Each row comes from the steps of one walk. Every step used is in the known rows, and no mark comes twice. Write the walk behind each row, first mark first.
In the rows, zero is written as 128.
Known rows:
bolu, sokev, fonu: [143 142 139 148 144 129 147 105 128 134 136 133  81 133 140 141 153 138
 114 115 110 144 156 147 117 109 126 153 141 126 153 144 158 124 122 101
 145 110 141 181 121 131 149 127 134 117 137 118 129 135]
sokev, fonu: [121 137 129 135 133 109 140 114 112 121 129 114 105 126 138 138 137 141
 126 107 111 145 130 135 120 142 125 150 148 125 139 141 166 121 132 123
 128 125 138 171 141 144 153 134 132 133 113 141 127 135]
fonu, rulo: [101 139 127 141 115 139 134 133 162 116 145 141 117 135 149 155 108 134
 110 130 134 152 125 124 132 117 120 111 102 129 113 142 143 134 128 147
 118 113 121 120 122 118 131 117 112 138 138 120 100 124]
fikufuv, sokev, bolu: [157 146  95 133 139  98 113  95 109 132 122 140  86 111 110 101 115 121
 131 123  95 105 130 131 123 123 121 160 147 156 123 127 129 125 105 125
 187 123 164 168 133 136 138 129 158 114 120 133 139 149]
fonu, rava, zase, bolu, sokev: [156 182  87  95 124 167 119 133 180 158 138 113  73 120 128 138 140 127
  90 113  86  93 145 132 121  97 119 142 140 126 145 181 108 106 130 124
 143 147 142 170  56 139 142 157 160 129 200  81 167 129]
nati, zase: [137 119 109 114 152 144 133 138 124 119 124 131 152 137 106 125 125 131
 122 145 114 116 123 127 120 113 143 151 125 120 110 116 129 134 141 122
 106 108 121 129 125 127 125 104 127 110 133 119 152 122]
fikufuv, fone: [143 125 112 117 127 105 117 102 132 128 133 138 117 146 140 129 119 126
 109 105 101 125 131 126 126 133 140 143 134 124 112 131 114 126 122 134
 146 140 124 139 110 110 129 117 126 131 109 140 123 113]
melu, nati: [136 117 150 103 121 132 136 151 137  95 131 106 135 125 123 136 118 122
 146 113 129 133 120 134 143 133 158 129 121 141 126 139 128 134 120 112
 114 120 101 158 134 124 142 116 133 141 110 140 136 134]
melu, nati, zase, rava, fonu: [154 140 136 103 153 167 136 153 117  93 129 123 140 124 107 129 108 114
 147 118 116 104  85 132 100 112 177 158 132 126 122 179 133 148 156 127
  58 104 120 166 108 151 159  69 112 139 121 136 179 138]
rulo, fonu, rava, zase: [121 174  90 124 123 154 144 155 156 143 146 114 101 148 161 169 127 145
 125 140  82 136 147 111 121  96 134 124 154 102 151 123 127 103 155 155
 119 132 106 141  96 132 143 123 117 139 155 106 100 112]
bolu, zase, nati: [130 173 162 132 117 119 113 126 125 119 142 145  88  95 111 105 161 151
 129 126 128 101 124 121 136 142 123 138 115 131  97 150 143 136 162 100
 108 118 152 125 120 142 114 150 126 129 131 128 141 147]
rulo, fonu, rava, zase, fikufuv: [119 220  89 104 109 156 121 167 160 165 147  98  74 124 161 163 133 132
 126 134  75 131 149 113 120 113 122 130 144 112 152 149 123 115 162 159
 103 137 138 136  72 129 139 140 122 133 166  78 107 133]
zase, bolu, sokev: [149 138 118 106 142 151 107 110 154 144 121 146 101 119 121 112 156 119
 106 123 115 128 124 145 128 122 118 137 126 141 152 165 132 126 114  87
 148 137 152 155  90 123 128 148 155 113 162  89 150 134]
bolu, zase, rava: [138 145 152 139 129 154 124 124 129 117 149 126  96 109 131 101 166 143
 131 128 123  95 106 133 102 127 125 147 135 122 111 170 157 135 162  99
 115 122 149 142 109 132 129 111 125 128 146 122 137 159]
bolu, zase: [138 122 141 139 131 125 133 135 130 119 139 126 102 117 131 120 143 151
 120 132 118 110 127 129 125 121 137 133 135 115 113 148 150 138 149 100
 128 120 136 135 121 130 129 116 136 129 150 127 122 133]
rava, fonu, rulo: [102 144 123 155 119 127 142 135 143 123 139 143 103 137 165 175  91 146
 111 127 132 146 116 125 120 117 143 106 116 112 139 168 144 141 140 163
  97 110 140 129 117 134 139 105 107 163 150 119 105 128]
foredo, zase, fikufuv, sokev, fonu, rulo: [120 196 103 114 108 133 133 111 141 145 162 141  29 111 152 122 105 149
 100 146  75 140 149 133 112 131 114 160 140 171 145 178 171 129 121 123
 143  95 194 186 112 123 128 169 123 125 138 106 110 162]
sokev, bolu, zase, rava: [146 161 140 153 136 121 130 118 118 120 141 132  88  94 118  85 133 139
 137 111 102 102 110 126 105 132 126 169 137 127 111 176 167 144 155 105
 141 130 164 172 119 133 140 106 131 111 129 134 147 169]
melu, nati, zase, bolu: [156 118 115  61 153 147 122 152 147 102 114 134 152 114  82 116 128 113
 126 109 103 132  84 138 140 141 157 166 128 139 111 170 138 149 144  92
  95 119 114 169 112 134 131 131 146 128 121 121 183 134]
bolu, sokev, fonu, rulo: [116 158 142 146 127 142 151 108 155 117 156 142  76 137 175 163 143 149
 101 119 118 170 155 145 121 102 123 137 111 133 139 162 174 126 119 117
 142  88 138 180 120 122 150 117 125 124 150 114 101 135]
melu, nati, zase: [148 105 127  84 150 142 139 160 129  93 133 119 155 135 103 132 118 124
 138 128 118 123 114 133 134 115 172 153 120 136 101 128 126 146 139 106
  93 102  98 149 131 121 139  94 135 128 108 132 167 124]
melu, nati, zase, bolu, sokev, fonu, rulo: [139 142 119  84 146 152 146 134 167  90 150 138  97 123 123 158 142 136
  95 104  96 168 122 152 127 114 147 175 110 147 123 203 181 148 140  82
 104  84 126 212 106 130 159 118 139 126 143 105 164 138]
rulo, fonu, sokev, bolu: [118 144 117 134 113 108 141 116 133 123 110 171  85 122 132 133  92 134
 143 136  93 174 137 113 137 114 132 138 131 128 163 136 145 132 108 146
 161 143 119 163 129 111 152 136 126 117 121 112  96 134]
nati, zase, rava, fonu: [143 142 111 132 156 158 133 135 112 125 128 130 138 126 117 125 116 123
 133 129 108  99  92 125  90 110 153 154 141 110 128 171 132 137 173 140
  70 109 146 133  97 149 139  83 111 119 136 123 170 130]
zase, bolu, sokev, fonu: [146 145 118 121 144 131 130  96 136 140 126 143  81 110 125 127 168 126
 105 100  96 143 128 148 121 139 111 165 138 140 160 180 163 127 122  82
 142 131 155 202 103 140 144 157 148 113 148 100 151 148]
bolu, zase, fikufuv: [138 173 142 119 117 134 122 143 133 143 142 111  72 104 138 116 156 145
 122 118 116 110 124 132 122 141 130 136 129 128 109 175 153 147 158 104
 109 122 182 137 104 123 124 134 136 119 159 105 132 159]
fikufuv, zase, rava, fonu, rulo: [115 167 126 130  99 145 116 112 129 108 152 139  76 135 170 147  90 143
 111 141 114 126  83 137  81 114 123 125 135 124 133 205 149 127 158 141
  93 101 161 132  97 123 161  83 105 142 139  99 116 131]
rulo, fonu, rava: [123 154 109 124  97 142 129 122 141 121 139 145 109 135 158 159 114 142
 133 134  99 156 152 109 121 104 113 122 125 122 140 113 130 107 143 136
 125 134  76 132 108 134 142 121 125 129 144  98  93 117]
fonu, rava, zase, foredo: [138 187  81 114 123 144 126 122 166 154 162  85  78 130 131 141 124 142
 132 112 102  97 152 123 113  94 142 125 149 111 167 170 118 103 160 170
 116 161 128 157  90 152 135 154 140 136 158 128 139 124]
rulo, fonu, sokev, bolu, zase: [130 137 128 137 127 100 140 122 131 113 114 166  59 115 137 124 107 154
 134 137  81 147 133 117 130 108 142 144 134 116 143 148 167 140 132 115
 163 139 128 173 127 111 159 123 131 123 146 108  89 143]
fikufuv, sokev, fonu: [143 144 102 128 146 107 129  90 102 115 138 121  87 120 129 123 142 134
 128 121  93 126 135 141 116 131 117 161 161 151 138 132 149 114 127 114
 148 104 155 173 136 151 157 148 139 126 120 131 130 141]

Which walk is each row?
[133 143 108 121 115 129 134 123 120 118 100 138  83 134 123 143  70 136
 120 131 128 119 120 122 122 114 148 112 133 124 175 171 116 131 124 176
 129 149 138 145 108 134 160 130 123 149 155 110 120 130]  rava, fonu, sokev
[135 134 103 107 160 138 128 112 130 132 142 122 127 132 106 125 142 139
 136 124 111 123 130 137 114  95 154 149 115 118 139 146 141 138 163 131
  98 123 130 134 121 141 103 127 137 109 128 121 159 124]  nati, zase, foredo
[171 168 112 157 147 117 119 102  95 125 140 141  42  96 120  88 112 137
 133 117  81  71 101 128  88 117 134 170 162 134 136 187 155 137 151 120
 146 113 202 177 103 158 155  98 141 130 147 118 146 172]  fikufuv, sokev, bolu, zase, rava, fonu
[160 212  84 103  95 128 115  93 118 123 162 101  13  93 142 127 145 153
 115  96  84  96 151 134 106 127 107 170 160 147 119 181 158 113 160 107
 144 121 182 203  91 158 169 154 166 121 174  83 139 166]  bolu, zase, fikufuv, sokev, fonu, rava
[121 179 135 181 119 128 142 122 136 115 153 145  52 108 148 134  94 152
 123 109 108 120  98 118  93 118 140 149 131 110 128 223 185 151 164 146
 116 115 176 162 105 141 145  79 115 142 152 127 120 161]  sokev, bolu, zase, rava, fonu, rulo
[132 179  88 132 113 138 166 135 134 137 152  81  84 131 144 158 116 143
 116 102  87 116 145 127 116 118 126 147 166 114 149 156 143 100 154 157
 118 135 132 186 109 153 175 138 135 142 149 125 143 137]  sokev, fonu, rava, zase
[137 171  85 116 108 153 132 145 150 141 149  89 104 138 136 150 111 134
 114 126  99  95 144 118 120 102 132 124 148 112 129 144 105 102 147 167
 133 148 120 142  95 138 148 129 140 139 168 113 137 120]  fonu, rava, zase
[136 133 132 133 148 116 127 105 136 128 152 117  84 112 127 113 158 156
 132 111 115 106 134 137 118 105 154 137 130 109 149 171 158 138 163 103
 113 136 148 150 119 142 117 137 133 126 148 141 124 142]  bolu, zase, foredo
[154 167 124 101 120 109 102 123 139 139 142 117  66 122 144 120 148 137
 102  98  90 105 130 127 123 139 143 149 141 120 102 172 135 143 146 104
 125 135 177 143  80 105 128 120 133 115 141 119 130 140]  bolu, zase, fikufuv, fone
[158 131 102  83 161 160 116 125 152 138 121 151 127 119  96 114 158 124
  98 132  98 118 117 134 121  94 132 162 117 132 123 156 131 138 137  84
 127 117 150 151  86 124 118 132 150  95 165  82 178 129]  nati, zase, bolu, sokev
[143 150 126 141 144  88 130 101 134 136 146 129  63 100 112 108 141 156
 138 100  96 112 135 132 117 117 148 163 134 118 150 180 167 145 149 110
 142 146 162 185 134 140 126 130 151 110 125 142 134 153]  sokev, bolu, zase, foredo
[150 122 111 100 133 152 122 122 155 158 127 167  77 115 110  87 132 140
  99 151  89 123 144 133 115 105 131 150 136 150 161 161 133 132 110  76
 157 124 152 173  89 108 103 167 146 117 164  98 145 143]  foredo, zase, bolu, sokev
[160 193 109 119  98  83 112 106 121 139 109 138   4 109 128 121  71 144
 106  82  76 102 114 115 115 136 164 163 143 120 144 226 139 153 129 166
 153 164 207 201  78 112 172 111 140 122 143 111 128 152]  rava, fonu, sokev, bolu, zase, fikufuv, fone
[ 92 152 127 153 111 121 155 115 138 111 152 127 101 131 162 161 120 149
 114 113 120 167 130 132 127 136 117 133 121 125 132 156 178 130 133 141
 121 100 127 167 139 137 157 125 108 145 124 132 103 135]  sokev, fonu, rulo
[150 156  97 120 140 139 138 117 105 113 102 146  92 110  88 107  61 120
 139 121  93 104 102 117  99 111 156 165 135 122 159 195 136 140 149 179
 119 141 155 169 106 140 170  92 128 115 136 112 167 149]  nati, zase, rava, fonu, sokev, bolu
[133 146 112 125 100 166 140 124 119 131 115 159  68 123 119  95  56 139
 125 156 105 104 118 118  93 107 149 131 150 140 185 199 133 127 128 175
 124 146 149 169  92 126 132 137 112 140 152 113 130 147]  foredo, zase, rava, fonu, sokev
[147 151 104 109 137 174 131 126 117 104 106 142 104 131 112 119  81 119
 131 133 112 102  97 123  96 102 153 144 137 120 152 186 122 132 154 175
  98 133 144 137  85 138 158 102 116 128 161 109 156 134]  nati, zase, rava, fonu, sokev
[134 149 110 140 111  98 141 115 109 128  94 143  67 111 112 133  52 128
 133 116 110 125 119 118 122 129 148 135 135 125 177 178 128 138 111 191
 149 161 150 166 120 134 172 125 133 137 136 122 125 140]  rava, fonu, sokev, bolu
[153 170  94  99 115 145 101 122 121 163 138 138  56 108 120  86 120 130
 116 159  88 100 146 129 117 122 121 150 150 169 139 144 123 129 116 112
 154 114 194 147 100 113 107 170 142 109 147 107 140 158]  foredo, zase, fikufuv, sokev
[161 192  47  91 130 133 124  99 132 143 144 102  54 112 122 136 128 129
 102  97  48  92 125 139 116 136 105 174 184 144 156 186 133  94 148 132
 145 138 160 210  84 178 172 183 162 150 169  99 162 145]  fikufuv, sokev, fonu, rava, zase, bolu
[155 132 105 104 174 152 133 109 130 133 120 148 100 121 105 123 172 137
 100 111  85 141 119 147 117 114 124 183 139 133 141 171 165 134 144  77
 116 103 141 200 103 142 147 139 153  99 146  98 181 140]  nati, zase, bolu, sokev, fonu
[129 177 148  87 109 114  92 102 115 114 136 146  94 112 120 113 132 142
 122 141 118 125 113 134 125 131 103 141 131 152 107 145 126 122 144 112
 120 110 168 120 122 126 141 153 133 120 105 110 146 130]  fikufuv, zase, nati
[143 137 134 156 130  97 141 133 114 123 131 130  83 106 117 105 130 153
 125 114 105 111 132 122 125 131 132 159 137 127 113 154 160 144 137 107
 154 127 152 167 139 126 141 113 141 115 134 129 136 158]  sokev, bolu, zase
[148 227 102 102 105 162 143 137 149 163 160  83  35 116 163 155 149 136
 107 107  90 111 173 135 107 105 125 154 159 127 158 189 136 107 146 134
 128 134 177 202  66 138 170 150 152 118 182  82 143 146]  bolu, sokev, fonu, rava, zase, fikufuv
[166 141 115 139 142  91 122 107 104 125 138 133  63 106 114  95 132 147
 120 134  85  87 130 132 119 117 128 170 149 140 107 145 143 138 129 101
 181 113 173 174 130 134 148 123 158 116 143 132 136 154]  fikufuv, sokev, bolu, zase
[143 137 118 118 129 138 145 106 136 158 131 157  59 116 117  98 141 146
  94 125  74 140 144 140 111 126 124 172 150 150 173 184 168 126 121  72
 155 122 158 210 103 123 131 164 142 107 146 103 144 150]  foredo, zase, bolu, sokev, fonu
[142 148 136 108 118 147 106  99 114 112 140 125 105 129 136 103 128 125
 128 142 104 112  94 141  92 127 107 146 144 137 120 162 141 121 145 114
 119 111 155 138 108 121 147 114 128 110 123 107 145 143]  fikufuv, zase, rava
[148 163 134 136 117 154 130 120 121 104 126 140  51 111 127 114  99 142
 126 134 119  88 101 130  96 112 148 130 148 114 159 211 144 134 156 144
 112 143 160 159  89 142 162 113 123 149 179 109 130 154]  bolu, zase, rava, fonu, sokev
[137 147 121 122 114 112 130 109 125 123 102 146  87 108 100 113  80 122
 134 121 114 130 132 121 138 129 131 138 125 146 149 156 127 131 103 165
 176 158 136 166 129 118 157 137 146 122 133 129 130 141]  fonu, sokev, bolu
